What can hang from each mark
leta: muda
bobolu: fazug muda
zuvob: fazug luzi muda
fazug: bobolu leta zuvob
luzi: bobolu leta zuvob
muda: bobolu leta zuvob

Each row was made from one small tree. The marks that hang from a mark follow it in brackets, in alphabetical order. Every link used is in the known rows. Write each row's tree.
Known rows
fazug(bobolu(muda) leta zuvob(luzi)): -0.39 0.53 3.04 0.33 -4.72 2.56 -3.34 -2.34 -2.44 1.98 1.86 2.65 -0.88 -2.24 -1.90 1.84 0.12 1.48 -0.76 -1.46 0.56 -0.25 -1.64
muda(leta zuvob): -1.68 -1.69 3.48 -1.41 -1.87 1.73 -2.94 -1.71 -0.82 -0.50 -0.86 -1.06 1.05 -2.24 -0.35 -1.11 0.70 0.89 2.96 -1.53 -0.45 -0.95 -3.08
zuvob(fazug(bobolu(muda)) luzi(leta)): -1.41 0.75 2.62 0.65 -3.52 1.29 -3.60 -2.76 -1.28 2.84 0.39 0.72 -1.47 -2.40 -0.77 5.33 0.30 2.16 1.10 -2.25 1.67 -0.31 -1.78
muda(bobolu(fazug) leta zuvob): -1.77 -1.40 3.08 -1.60 -1.12 0.98 -2.65 -1.24 -0.86 -0.54 -1.04 -2.61 0.99 -0.72 -1.78 -0.68 0.06 -0.15 3.89 -1.76 -1.01 -2.24 -1.05
zuvob(luzi(bobolu leta(muda))): -2.13 -0.08 1.92 0.73 1.48 0.62 -1.74 -1.58 -2.37 1.23 1.15 1.82 -0.52 -2.80 -0.71 4.86 -0.22 0.52 1.18 -2.05 0.77 -0.74 -0.09
bobolu(muda): -1.32 0.67 3.77 0.42 -1.52 2.39 -2.72 -0.68 -1.20 0.70 0.12 0.65 0.29 -1.52 -0.68 3.70 0.14 1.20 2.00 -1.10 0.46 -1.04 -2.81
leta(muda(bobolu zuvob)): -1.30 0.43 1.68 -0.84 0.02 1.81 -2.60 1.04 -0.98 -1.14 0.48 -0.93 1.27 -1.41 -2.17 -0.47 0.10 0.43 2.36 -1.80 -0.31 -1.11 -1.30
fazug(bobolu leta(muda(zuvob(luzi)))): -1.17 -0.44 2.50 -0.29 -3.52 1.92 -3.20 -2.24 -2.02 0.70 1.69 0.84 -0.06 -3.40 -2.18 -0.45 0.00 1.53 -0.25 -1.44 0.09 -0.32 -0.68
bobolu(fazug muda(zuvob)): -2.06 0.51 4.61 0.17 1.03 1.84 -3.16 -2.34 -1.22 0.46 -0.53 -1.54 0.49 -0.89 -2.33 2.49 0.41 1.12 2.86 -0.18 -0.41 -1.75 -2.58
bobolu(fazug(leta zuvob)): -0.70 0.29 3.20 0.27 0.48 2.03 -2.66 -4.29 -1.76 0.91 1.67 1.24 -0.04 -0.40 -2.07 -0.77 1.53 -0.26 0.40 0.08 0.89 -0.37 -0.62
bobolu(fazug(zuvob) muda(leta)): -1.78 0.42 4.65 0.32 -1.31 1.59 -2.68 -2.19 -1.69 0.33 -0.60 0.30 0.66 -1.42 -1.40 1.80 0.95 0.18 2.18 -0.49 0.04 -0.66 -2.44
luzi(leta(muda(bobolu)) zuvob(fazug)): -1.83 1.04 0.01 0.63 -0.59 1.71 -2.29 -1.57 -0.58 0.75 0.93 -1.23 0.10 -0.43 -1.56 1.03 0.59 0.49 2.32 -2.45 2.54 1.25 0.55
zuvob(luzi(bobolu(fazug)) muda(leta)): -1.59 -1.92 2.55 -0.21 -1.35 0.03 -2.47 -1.51 -1.96 1.84 -1.22 0.15 -0.38 -1.89 0.72 5.50 0.01 0.53 2.80 -1.52 -0.27 -2.56 0.33
zuvob(fazug luzi(leta)): -1.22 -1.09 2.42 0.04 -1.14 0.78 -3.31 -4.36 -0.87 1.87 0.85 1.03 -0.97 -1.15 -0.09 4.23 1.70 0.70 1.20 -1.90 2.31 0.31 -1.70
muda(bobolu leta zuvob(fazug luzi)): -1.10 -3.15 2.06 -2.22 -4.75 0.80 -3.46 -1.49 -0.40 0.30 -1.07 -1.30 0.40 -1.11 -0.43 0.60 0.75 0.27 2.81 -2.28 0.07 -0.45 -2.89
bobolu(fazug): -1.60 0.41 3.71 0.05 1.20 1.64 -2.61 -2.54 -1.38 0.72 0.22 -0.29 -0.03 -0.65 -0.66 2.58 1.64 0.02 1.88 -0.71 0.59 -1.59 -0.69
leta(muda(zuvob)): -1.59 0.20 2.75 -0.21 0.61 1.89 -2.80 -1.14 -1.10 -0.83 0.49 -0.41 1.23 -2.31 -1.47 -0.17 0.98 0.83 1.70 -0.86 0.10 -0.37 -1.97
zuvob(muda(bobolu leta)): -0.48 -0.70 1.45 -1.10 -3.96 1.34 -2.81 0.88 -0.51 0.25 -0.73 -0.23 0.83 -0.83 0.32 1.60 -1.14 0.90 3.58 -2.50 0.50 -1.90 -0.70
zuvob(fazug): -0.80 -0.02 2.00 -0.14 -1.21 1.88 -3.17 -1.94 -0.35 0.78 -0.08 -0.42 0.03 -1.25 0.24 2.20 2.13 0.52 1.18 -0.88 1.68 -0.20 -2.29
zuvob(fazug muda(leta)): -0.44 -1.17 1.63 -0.43 -3.87 1.12 -3.47 -1.70 -0.04 1.02 -1.22 -0.51 0.57 -1.44 1.56 2.06 0.93 1.30 2.43 -1.05 1.70 -0.44 -2.05
muda(leta zuvob(fazug)): -1.36 -1.92 2.70 -1.37 -3.11 1.28 -3.39 -2.64 -0.20 -0.06 -1.43 -1.75 0.97 -1.99 0.07 -0.81 1.47 0.78 2.65 -0.87 0.62 -0.10 -3.57
zuvob(fazug luzi): -0.81 -1.47 2.65 -0.55 -2.70 1.32 -3.50 -2.97 -0.78 1.38 0.34 0.95 -0.64 -1.57 0.80 3.82 2.33 0.67 0.75 -1.42 1.62 0.01 -2.45
muda(bobolu leta zuvob): -1.32 -1.64 2.39 -2.03 -2.78 1.46 -2.63 -0.06 -0.63 -0.72 -0.89 -1.74 1.16 -1.28 -1.16 -1.76 -0.40 0.43 3.56 -2.39 -0.76 -1.57 -2.07
leta(muda): -1.32 0.91 2.79 0.24 0.20 1.93 -2.40 -0.57 -1.54 -0.39 0.99 0.88 0.72 -2.44 -0.66 1.64 1.15 0.44 1.06 -1.27 0.89 -0.29 -1.49
zuvob(fazug(bobolu leta) muda): 0.42 0.69 0.60 0.35 -4.77 1.95 -3.85 -1.94 -0.47 2.31 0.48 0.03 -0.51 -1.66 0.13 1.70 0.23 2.00 0.39 -0.79 1.96 -0.77 -0.32

Which tree is each row?
-0.43 -0.10 -0.55 -0.10 -2.82 2.07 -3.32 -0.39 -0.03 1.35 -0.48 -1.63 0.08 0.31 0.25 1.81 0.74 1.21 2.97 -2.21 2.46 -0.02 0.29
luzi(zuvob(fazug muda(bobolu)))
-3.27 1.12 1.47 1.56 3.33 1.14 -1.20 -2.25 -2.28 1.30 0.44 -1.32 -0.23 -1.91 -2.08 2.93 0.28 0.24 2.48 -1.37 1.05 -0.49 2.11
luzi(bobolu(fazug) leta(muda) zuvob)
-0.83 0.22 0.88 0.42 -1.86 2.20 -2.47 -2.65 -1.11 1.50 0.66 -1.19 -0.13 0.88 -1.88 1.27 -0.75 0.77 2.86 -1.59 1.33 -1.10 2.55
luzi(zuvob(muda(bobolu(fazug(leta)))))
-2.29 0.12 1.65 0.74 -1.22 2.64 -1.55 0.10 -1.84 1.52 -0.87 -0.86 -0.20 -1.97 -0.63 3.56 -0.51 1.25 2.49 -1.68 0.25 -0.80 -1.29
luzi(bobolu(muda) zuvob)
-0.22 0.95 1.72 -0.14 -2.74 2.77 -3.18 -1.86 -1.77 1.05 1.71 1.65 -0.33 -2.22 -1.37 -2.03 0.99 0.72 -0.67 -1.01 0.97 -0.41 -0.39
fazug(bobolu leta zuvob)
0.39 -0.82 0.92 0.07 -5.83 1.39 -4.11 -2.82 -0.96 2.94 0.82 1.07 -1.20 -1.83 0.42 3.15 0.60 2.02 -0.01 -1.38 2.09 -0.75 -0.11
zuvob(fazug(bobolu leta) luzi muda)
-0.18 -0.89 0.66 -0.84 -4.64 0.98 -3.30 -0.03 0.20 0.71 -1.19 -1.18 0.65 -0.46 0.83 1.67 -0.02 0.83 3.39 -1.99 1.41 -1.03 -1.46
zuvob(fazug muda(bobolu leta))
-1.34 0.44 2.58 0.50 1.36 1.18 -2.88 -2.86 -2.15 0.42 2.29 3.09 -0.09 -2.04 -1.38 2.00 1.43 0.18 0.09 -1.85 1.76 0.87 -0.59
fazug(zuvob(luzi(leta(muda))))
-1.04 1.16 3.02 0.99 0.93 1.85 -2.40 -3.53 -2.02 0.04 2.26 1.42 0.68 -1.18 -2.88 -0.21 1.35 -0.38 -0.23 0.55 0.86 0.30 -0.30
bobolu(fazug(leta(muda) zuvob))
-2.02 -0.18 2.39 0.60 2.00 1.21 -1.78 -2.37 -1.87 0.32 0.60 -1.34 0.61 -2.06 -2.97 0.50 -0.36 0.11 1.52 0.55 -0.59 -1.26 -0.58
luzi(bobolu(fazug(leta(muda(zuvob)))))
-2.35 0.33 0.93 1.50 -0.49 1.67 -1.93 -2.05 -1.07 2.49 -0.84 -1.27 -0.74 -1.49 -0.67 4.00 -0.20 1.58 2.91 -1.51 1.84 0.34 -1.37
luzi(bobolu(muda) leta zuvob(fazug))
-0.06 0.46 2.39 0.71 0.22 1.75 -3.40 -4.06 -1.45 1.33 1.33 1.53 0.14 0.03 -1.59 0.71 1.13 0.37 0.95 0.37 1.44 -0.87 0.43
bobolu(fazug(leta zuvob(muda)))
-0.16 -0.28 0.92 -0.18 -4.03 1.34 -4.47 -1.11 -0.97 2.42 -0.06 0.40 -0.92 -2.09 1.22 4.45 1.49 1.84 0.53 -1.92 2.23 -1.08 -0.49
zuvob(fazug(bobolu) luzi muda)
-1.51 0.61 0.70 0.01 -3.33 2.62 -3.24 -0.75 -0.79 1.71 -0.35 -1.67 -0.64 -2.09 0.28 0.32 2.04 1.44 0.93 -1.97 2.27 0.13 -0.19
luzi(zuvob(fazug(bobolu)))
-0.38 -0.99 1.86 -0.35 -5.71 1.71 -3.54 -3.09 -1.29 2.41 1.19 1.12 -1.20 -2.40 -0.41 1.69 0.97 1.12 -0.66 -1.40 1.41 -0.31 -1.28
zuvob(fazug(bobolu leta) luzi)
0.57 1.09 0.93 0.22 -3.03 2.50 -3.75 -1.69 -1.54 1.56 1.32 1.94 -0.17 -1.72 -0.58 -0.67 0.28 1.44 0.02 -0.96 1.54 -0.72 0.50
fazug(bobolu leta zuvob(muda))
-1.45 -1.14 1.59 -0.22 -3.83 2.00 -2.76 -1.32 -1.04 0.78 -0.97 -0.71 0.50 -1.60 0.90 0.96 0.23 1.58 3.21 -2.34 1.40 -0.28 -0.27
luzi(zuvob(muda(leta)))
-2.08 -0.86 5.02 0.09 -0.18 1.34 -3.42 -3.58 -1.64 1.04 -0.22 -0.47 -0.09 -1.18 -1.87 4.06 0.83 1.07 2.39 -0.74 -0.50 -1.51 -2.45
bobolu(fazug muda(zuvob(luzi)))
-0.98 -1.05 1.18 0.31 -3.90 2.67 -2.58 -4.03 -0.66 1.63 0.65 -0.61 -0.38 -0.79 -0.45 -0.20 1.27 0.74 1.11 -0.97 2.19 1.36 -1.11
luzi(zuvob(fazug(leta)))
-1.84 -1.51 3.49 -0.59 0.76 1.10 -3.30 -4.36 -1.32 1.02 0.84 0.46 -0.48 -1.39 -1.07 1.84 0.73 1.21 2.14 -2.28 0.90 -0.55 -1.53
muda(zuvob(luzi(leta)))
0.15 0.19 0.16 -0.38 -2.32 1.45 -3.59 0.03 0.13 1.10 -0.30 -0.80 0.27 0.09 0.36 2.83 0.49 0.80 2.61 -1.59 1.94 -1.31 -0.85
zuvob(fazug muda(bobolu))
-0.71 -0.68 1.13 -1.20 -1.30 1.57 -3.51 -0.57 0.12 0.04 -0.41 -2.09 0.60 -0.44 -1.09 -0.21 1.22 0.40 2.81 -1.31 0.68 -0.85 -2.36
muda(bobolu zuvob(fazug))
-0.63 -2.00 1.44 -0.65 -2.41 0.79 -2.88 -0.59 -1.93 1.24 -0.62 1.99 0.08 -2.47 1.06 2.85 0.42 0.70 1.63 -1.80 0.40 -1.15 -0.95
fazug(zuvob(luzi(bobolu) muda(leta)))
-1.86 -0.99 4.21 -0.68 -3.07 1.86 -2.86 -1.18 -0.82 -0.06 -1.24 -1.03 1.09 -2.22 -0.99 0.85 -0.50 1.62 3.43 -1.32 -0.81 -0.86 -4.20
bobolu(muda(leta zuvob))
-0.07 -1.51 1.38 -1.42 -3.93 1.16 -3.42 -0.57 -1.25 0.46 0.16 1.72 0.43 -0.77 0.46 1.43 0.18 0.27 2.00 -2.68 0.65 -0.92 -0.48
fazug(zuvob(luzi muda(bobolu leta)))
-0.20 -0.70 0.52 -0.20 -1.58 0.54 -3.75 -2.56 -0.26 2.17 0.56 0.67 -0.82 0.11 0.09 4.84 -0.15 1.05 2.53 -2.60 2.42 -0.73 -0.11
zuvob(fazug luzi(leta) muda(bobolu))
-2.08 1.00 1.28 0.97 2.38 1.11 -1.52 -0.66 -1.81 0.71 0.88 0.86 0.12 -2.75 -1.19 3.22 -0.49 0.47 1.87 -1.59 0.81 -0.97 -0.19
luzi(bobolu leta(muda))
-1.23 -1.37 3.50 -0.21 -2.47 1.51 -3.93 -2.96 -0.72 1.27 -0.37 -0.34 -0.09 -1.58 -0.68 3.94 1.20 1.55 1.99 -0.79 0.63 -0.05 -4.53
bobolu(muda(zuvob(fazug luzi)))
-1.67 0.00 3.45 0.29 2.67 0.94 -3.20 -5.17 -2.02 1.46 1.56 1.87 -0.77 -0.48 -1.34 2.93 2.22 -0.14 0.95 -1.37 1.33 -0.30 0.21
bobolu(fazug(zuvob(luzi(leta))))
-1.57 -0.14 2.46 0.86 0.87 1.18 -2.42 -2.16 -2.46 1.99 0.75 2.34 -0.92 -1.92 -1.22 4.70 -0.12 0.72 1.41 -1.70 0.56 -0.54 -1.80
fazug(zuvob(luzi(bobolu(muda) leta)))
-1.75 1.46 1.19 0.36 0.11 1.30 -3.54 -1.91 -0.63 0.72 0.44 -1.39 0.08 -2.78 -1.62 -0.28 1.14 1.67 1.16 -1.24 1.69 0.03 -0.98
luzi(leta(muda(zuvob(fazug(bobolu)))))
-1.07 -0.04 2.12 0.11 0.99 0.37 -3.24 -2.94 -1.25 2.12 0.91 0.57 -0.82 0.70 -1.14 5.43 -0.44 0.57 3.05 -2.39 1.23 -2.40 1.82
zuvob(luzi(leta) muda(bobolu(fazug)))
-2.46 0.58 -0.31 1.23 1.26 1.36 -1.66 -1.57 -1.27 1.47 0.15 -0.91 -0.20 -2.21 -0.68 2.51 0.83 0.74 1.92 -1.38 2.21 1.15 0.20
luzi(bobolu leta(muda) zuvob(fazug))
-0.40 0.48 2.18 -0.24 -0.41 1.86 -2.50 -2.52 -1.44 0.57 1.62 0.54 0.09 0.48 -2.92 -0.89 0.53 -0.88 0.97 -0.76 0.43 -0.96 0.35
muda(bobolu(fazug(leta zuvob)))
-0.49 -2.10 2.18 -0.72 -5.25 0.63 -3.76 -2.73 -0.58 1.51 -0.79 0.48 0.00 -1.63 1.83 3.86 1.31 1.27 1.91 -1.55 1.53 -0.19 -2.28
zuvob(fazug luzi muda(leta))
